Each row comes from the steps of one path. Every step used is in the known rows, and no mark comes twice. Write the path behind each row, first mark first.
Known rows
U, J, R, Y: [ 39.1  21.0  14.9  -1.7  15.9  -1.9  -4.3 -11.5  -4.9   2.4 -18.4  -6.9
  -0.1  -9.3   9.0  11.1   2.1   6.7  -5.9  -3.9   9.2  -8.6   2.8 -28.1
  22.9]
A, Y: [ 58.4  12.0  -1.8  31.4  -0.5   1.1 -13.1 -19.6   0.0  14.4  15.0   7.9
  -1.8   1.8  -1.2  20.0 -12.7   9.8   7.4 -14.9   4.7  25.1   5.3 -24.7
  40.9]
Z, W, S, A, Y, R: [ 36.8  -0.8  18.2  37.3  -0.8 -36.1   9.3 -22.5  10.6  44.2  59.0  15.0
  -8.7 -11.0  -9.0  -2.8 -23.6  -4.1  10.5   4.0 -14.1  -1.3  40.8 -23.5
  62.9]
R, Y, A, S: [ 32.0  -0.4   8.3 -13.1  28.3   0.5  13.2 -14.5 -14.8  17.1  -5.0  44.9
   2.4  -5.4  11.0   1.9  -9.2  -4.0  22.3  -4.7  20.2  17.4  14.2 -25.4
  64.5]
F, J, R, Y, W, S: [ -2.1   5.0   9.3 -27.1  33.7   3.7  -2.4 -34.0 -20.5  22.4 -25.7   6.2
 -16.7  -4.8  15.9  18.7  -9.9  -5.0  -0.2 -14.9  13.5  -5.8  25.4 -37.9
  48.7]
R, Y: [ 29.8  15.7  -0.3  -6.3  10.8   9.4   1.8 -20.9 -12.1   0.2  -8.3  -5.8
   7.1  11.1  -6.1  -0.6  -8.3  -8.5  -5.1 -13.0  13.5  15.7  -0.9 -25.1
  41.7]
U, J, R: [ 33.3   6.5  12.4  17.8  11.9  -7.1 -15.9   5.8  -8.3   1.9  -3.0  -3.1
  -2.5 -15.2  20.2  17.5  -1.6  12.3  -9.8   2.0  -5.3 -13.1   3.9 -21.5
   3.3]
Z, W, Y, A: [ 27.1 -20.1  13.6 -16.9  12.1 -13.0   2.7 -10.8  -0.7  -0.1  53.9  22.4
   7.4 -11.7  -0.6 -13.8 -11.8  17.0   8.1  22.1  -2.5  19.6  16.0 -32.3
  54.1]
S, A, Y, R: [ 71.3  14.9  13.9  49.9  -0.9   1.3   2.9 -15.8  15.2  30.8  48.2  13.9
  -8.5  -7.9 -11.5  17.4 -19.6  12.6   6.8  -2.6   7.3  -2.0   9.3 -18.6
  52.0]
J, U: [ 13.3 -11.0 -11.8  26.5   3.8   1.6  -8.0  27.6  -2.7   2.7  24.0   3.8
  -8.1  -9.3   7.2   8.0 -15.8  -0.6  -4.1 -41.4  -3.4  22.1   0.1 -26.6
  -2.3]
W, Y, R, J, U: [ 49.1  -6.5   6.5   8.2  12.8   4.7   3.5 -11.7  19.1   3.5  10.7 -10.9
   0.3 -14.1  19.8  -2.1 -30.5  10.6 -10.0   5.5  14.1  12.3   6.3 -22.8
  45.3]
A, S: [ 18.1  -5.4  -5.1  26.8   8.7  -4.2 -11.9  -9.8 -18.1  20.8   0.4  12.1
   7.3  -6.8   8.3   5.1 -17.4 -11.4   3.2  -2.4   1.6   7.2  17.9 -19.2
  25.9]
W, Y, A: [ 43.9 -18.9   9.9  -5.4  12.1  11.0  11.1  -6.4  -2.2   2.9  32.3  20.2
  10.4 -12.6   7.3   5.3 -10.5  16.4   1.1  16.9  14.4  17.7  -5.7 -29.7
  38.1]
R, Y, W, S: [  9.3 -10.1   5.7 -21.2  16.1  -3.4  14.9 -22.4 -15.9   2.4  -5.8  15.8
   2.2   1.6  -1.5   8.7 -14.2 -13.3  -1.2 -10.6  12.4  17.7  22.9 -37.6
  50.1]
J, R, Y, W: [ 13.2 -11.8  -2.9 -30.9  22.1   5.2 -21.1 -21.6  -7.4   7.9  -4.9   3.0
 -14.7   2.9  10.0  20.8   9.7  14.1  22.4 -16.6  17.3  -5.4   8.7 -32.2
  34.4]
F, J: [ 14.1  17.6   5.0   9.0  20.4  11.6  -8.1  -9.7 -26.8  -3.1  -3.0   0.2
  -0.1  -0.8   8.3   3.5 -25.7  -5.7 -25.2  -4.5  -3.2  10.5   7.2 -21.4
  35.8]
J, R, Y, A, S: [ 26.6  -9.6   0.6 -15.7  32.6  -2.1  -9.7 -18.9 -10.1  38.1 -11.1  27.9
 -13.2  -8.0  25.0  17.3  11.8   8.2  40.8 -11.7  19.8  -7.2  11.5 -24.9
  44.5]
R, Y, W, Z: [ 18.7 -13.8  11.7 -41.9  10.6  12.4  11.7 -35.9 -20.4  -0.7 -15.1  23.7
  16.6  -0.1 -13.6  11.0 -21.3   2.0   1.8   5.4  27.1  24.1   6.8 -36.1
  51.3]
F, J, R, Y, A, S, W, Z: [ 10.9  -4.2  27.0 -41.2  30.2  -0.7  14.2 -39.5 -36.0  56.9 -40.3  58.2
  -4.6 -16.9  11.3  17.3 -27.8  -7.8  23.9   4.5  25.8  -6.3  27.9 -32.8
  55.5]
W, S, A, Y: [ 46.2  18.0  16.6  47.0  -6.6  -2.3  17.6 -18.7  -2.0  54.3  30.0  11.2
   1.7 -16.9 -11.0  20.0 -17.2 -19.4 -10.4 -16.0   4.3   4.0  16.2 -33.0
  26.2]
W, S: [ 10.7 -10.0  -1.5  25.1   3.4  -9.1   3.5  -4.6 -18.2  23.3   3.3   1.6
   6.1  -3.0  11.6   9.4 -16.3 -21.1 -12.9  -8.0 -10.5   7.9  14.7 -20.0
  14.2]
U, J, R, Y, A: [ 45.7  10.4  22.9 -11.1  27.7  -4.9   3.8   1.1  -6.5   2.3  -8.6  26.0
  -5.5 -16.3  23.1  13.7   6.3  16.7   9.7   2.0   9.9  -5.4   2.8 -27.6
  36.6]
Z, W, S: [ -4.4 -13.7   3.2  11.1   2.9 -32.1  -3.0  -7.3 -16.4  18.5  27.4   4.3
   5.0  -2.8   2.3 -11.3 -16.1 -16.1  -2.8  -1.0 -23.8   9.2  33.4 -22.5
  33.4]

Write each row's path
[  9.7 -22.6  14.4   2.5  -7.6 -14.3   8.3 -22.4 -33.8  45.3 -14.4  45.3
  20.9 -12.8 -10.9   8.5 -43.9 -25.0   4.0  13.1   7.5   7.2  31.0 -21.9
  18.9]  A, S, W, Z
[ 41.7   0.9   4.3  10.5  24.3  -5.2 -11.9  -9.4  -5.2  -1.2  -9.9  -3.1
  -0.1   0.9  34.4   0.3 -23.9   4.2  -4.9  15.4  -3.3  -2.7  14.4   0.4
  62.2]  Y, R, J
[ 20.8  11.8  10.6 -27.3  42.2  12.4  -4.9 -19.8 -20.3  18.7 -18.0  20.7
 -16.1  -4.1  24.7  14.6  -1.3  10.9  12.9 -12.2  15.2  -3.6   6.1 -28.0
  56.4]  F, J, R, Y, A
[ 31.3 -15.1  13.2  11.3   5.7 -18.9  11.8 -11.8   1.4  35.4  -1.6  27.7
   0.7 -21.2  11.8  -3.2 -47.2 -16.6   3.5   4.9  15.5   5.1  40.8 -27.4
  40.4]  A, S, W, Y, R, J, U
[ 35.9   0.6   7.6 -20.2  25.6   7.7  13.1  -6.7 -13.5   1.2   4.3  34.1
   1.6   3.2   8.4   2.0  -2.8   4.1  13.3  -7.6  14.3  20.0  -0.5 -24.1
  58.1]  R, Y, A
[ 36.9  -5.4  14.3 -10.1  13.2 -18.1  -6.1 -31.6   8.5  -2.5  26.8 -12.5
   7.2  -5.2   8.9 -22.2 -26.5  11.3  -5.6  35.2  -1.5   3.1  26.9 -16.9
  73.7]  Z, W, Y, R, J
[ 60.1  19.8  25.5  42.1   9.1  -7.2  19.4 -27.2   5.1  54.7  11.5  10.2
  -2.8 -17.3  13.0  15.0 -25.4 -15.7  -8.1   3.8   5.6  -6.1  27.5 -21.1
  59.8]  W, S, A, Y, R, J
[ 15.5   6.9  14.0  38.6  -1.9   1.4  19.0  -2.9 -15.4  42.0  28.9   3.1
   9.2 -15.0  -5.5   8.5 -15.5 -28.9 -23.1  -7.5  -3.5  -9.2  12.5 -26.7
   8.0]  W, S, A
[ 21.0  -7.8   5.1  -4.8  -1.9  -9.7  -6.3 -22.8   0.3   0.8  46.2 -13.9
  12.8  -3.0 -13.2 -17.6 -16.5   6.1  -8.8  17.5  -3.0  14.9  15.2 -29.9
  37.3]  Z, W, Y
[ 61.0  27.1  15.3  42.1  -5.2  13.8   2.6 -15.4   2.0  33.5  41.2   6.6
  -0.2 -12.0 -20.1  19.7 -12.2   0.0  -7.1 -12.0  11.0   5.6   3.4 -32.4
  31.1]  S, A, Y
[ 47.6  -9.4   1.0   8.5   8.0  -2.8 -15.0 -16.9  -2.5  -0.4  23.6  25.3
  -9.7  -3.2  -0.3  27.5 -14.4  18.8  14.5 -11.0   7.5  29.3  15.7 -34.8
  54.4]  A, Y, W
[ 31.0   6.2  17.4 -19.1  21.3  -3.8  -5.4  -9.5  -5.3 -12.0 -11.3   9.1
  -5.4 -12.7  10.0  17.2   1.0  15.1  -0.3  -1.6  13.4  -6.2  12.2 -36.2
  32.7]  U, J, R, Y, W
[ 28.0  13.7  33.8  -3.3  15.5  -6.2  20.1 -11.1  -4.2  20.2   3.1  14.3
  -2.4 -27.3   1.2  17.4  -1.5  -4.6 -11.2  -1.1  14.5 -20.0  20.2 -44.3
  24.7]  U, J, R, Y, W, S, A
[ 42.7  15.2  29.4  24.7   9.5 -31.3  10.7 -29.1   4.9  45.8  33.3  13.6
  -4.1 -17.4   6.6  -5.2 -24.6 -11.0   1.3  12.1  -8.7  -4.8  46.6 -21.8
  77.9]  Z, W, S, A, Y, R, J
[ 54.2  -0.4  10.1   0.7  13.1   6.7   1.3 -30.4  10.1   1.7   1.6 -15.0
  11.5  -5.3  17.2  -4.3 -26.6  10.7 -14.1  32.4  14.2   2.3   7.4 -14.9
  58.7]  W, Y, R, J
[ 19.2 -16.5   9.4 -25.9  23.5 -13.2  -1.2 -15.1 -18.9  45.5 -13.6  47.8
 -14.9  -6.5  18.4  15.5  -0.2  -2.2  43.7 -10.9  16.8 -10.5  25.0 -27.0
  39.9]  J, R, Y, A, S, W
[ 14.8   2.9  16.9 -11.4  11.2   3.6  26.6 -20.6 -12.9  17.6  15.2  18.8
   6.1  -8.3 -14.7   8.1 -12.2 -19.9 -10.5 -11.3  17.7   3.4  20.4 -42.8
  46.3]  R, Y, W, S, A
[ 23.3   0.2  20.3 -11.8  19.7 -13.8   6.5 -12.9  -7.4   6.4 -14.7  11.9
  -4.1 -16.5  13.8  19.1  -3.0   1.1  -2.2  -1.6   9.0  -6.9  21.4 -38.3
  30.0]  U, J, R, Y, W, S
[ 30.7  -2.3  27.4 -31.9  15.3   0.5   3.5 -25.0 -11.4   2.9 -25.4  20.8
   8.0 -18.7   2.3  21.3  -9.1  14.0   0.4  11.3  21.6  -1.0   8.1 -38.0
  32.4]  U, J, R, Y, W, Z
[ 77.0  29.6  24.7  36.3  10.3   6.0   3.0 -23.8   9.9  32.7  25.9   9.2
  -5.1 -13.3   4.0  14.8 -21.4   5.8  -3.7   5.9  12.9  -4.2  13.9 -18.7
  67.0]  S, A, Y, R, J
[ 24.3 -22.9  13.6 -11.0  13.4 -20.6   3.3 -18.1  -1.9  16.0  47.5  31.7
   8.3 -18.3   1.5 -15.3 -15.9   9.7  16.5  24.7   3.5  15.7  27.9 -31.8
  59.8]  Z, W, Y, A, S
[ 15.2  24.8   4.6 -17.2  29.9  16.7 -13.4 -30.9 -17.8  17.4 -26.0 -11.0
 -12.3   3.3  10.0  11.8  -5.6   0.4  -2.1 -16.0  14.4  -6.4   5.8 -27.0
  42.5]  F, J, R, Y
[ 26.6  -8.2  15.5 -21.1  20.4  -9.6  21.5 -10.8 -25.6  25.7  -3.7  63.1
   0.6  -4.3   4.2   2.0 -19.6 -15.5  25.5  -3.8  18.3  13.2  28.2 -28.4
  60.8]  R, Y, A, S, W
[ 72.9  24.7  19.5  44.8   9.5   3.3   6.5  -5.4  19.3  36.7  34.8  13.5
 -14.4 -22.2   6.7  15.4 -23.0   6.4  -0.1 -19.6  13.0   6.8  14.3 -25.2
  52.8]  S, A, Y, R, J, U
[ 34.8 -23.9  19.1 -16.2  -0.2  -4.7  20.6  -2.5 -15.7  13.4  31.1  45.9
   7.7 -10.4  -2.8   4.7 -27.7  -1.7   3.3  15.2   8.3   9.8  14.2 -29.8
  30.4]  S, W, Y, A
[ 51.2  10.4  19.1  22.8   1.1  10.2   1.9 -12.7   0.2  19.6  50.0  26.6
  -5.5 -17.6 -18.1  25.4 -11.4   8.0  -1.8 -11.6  14.5   8.8  12.8 -41.6
  43.1]  S, A, Y, W
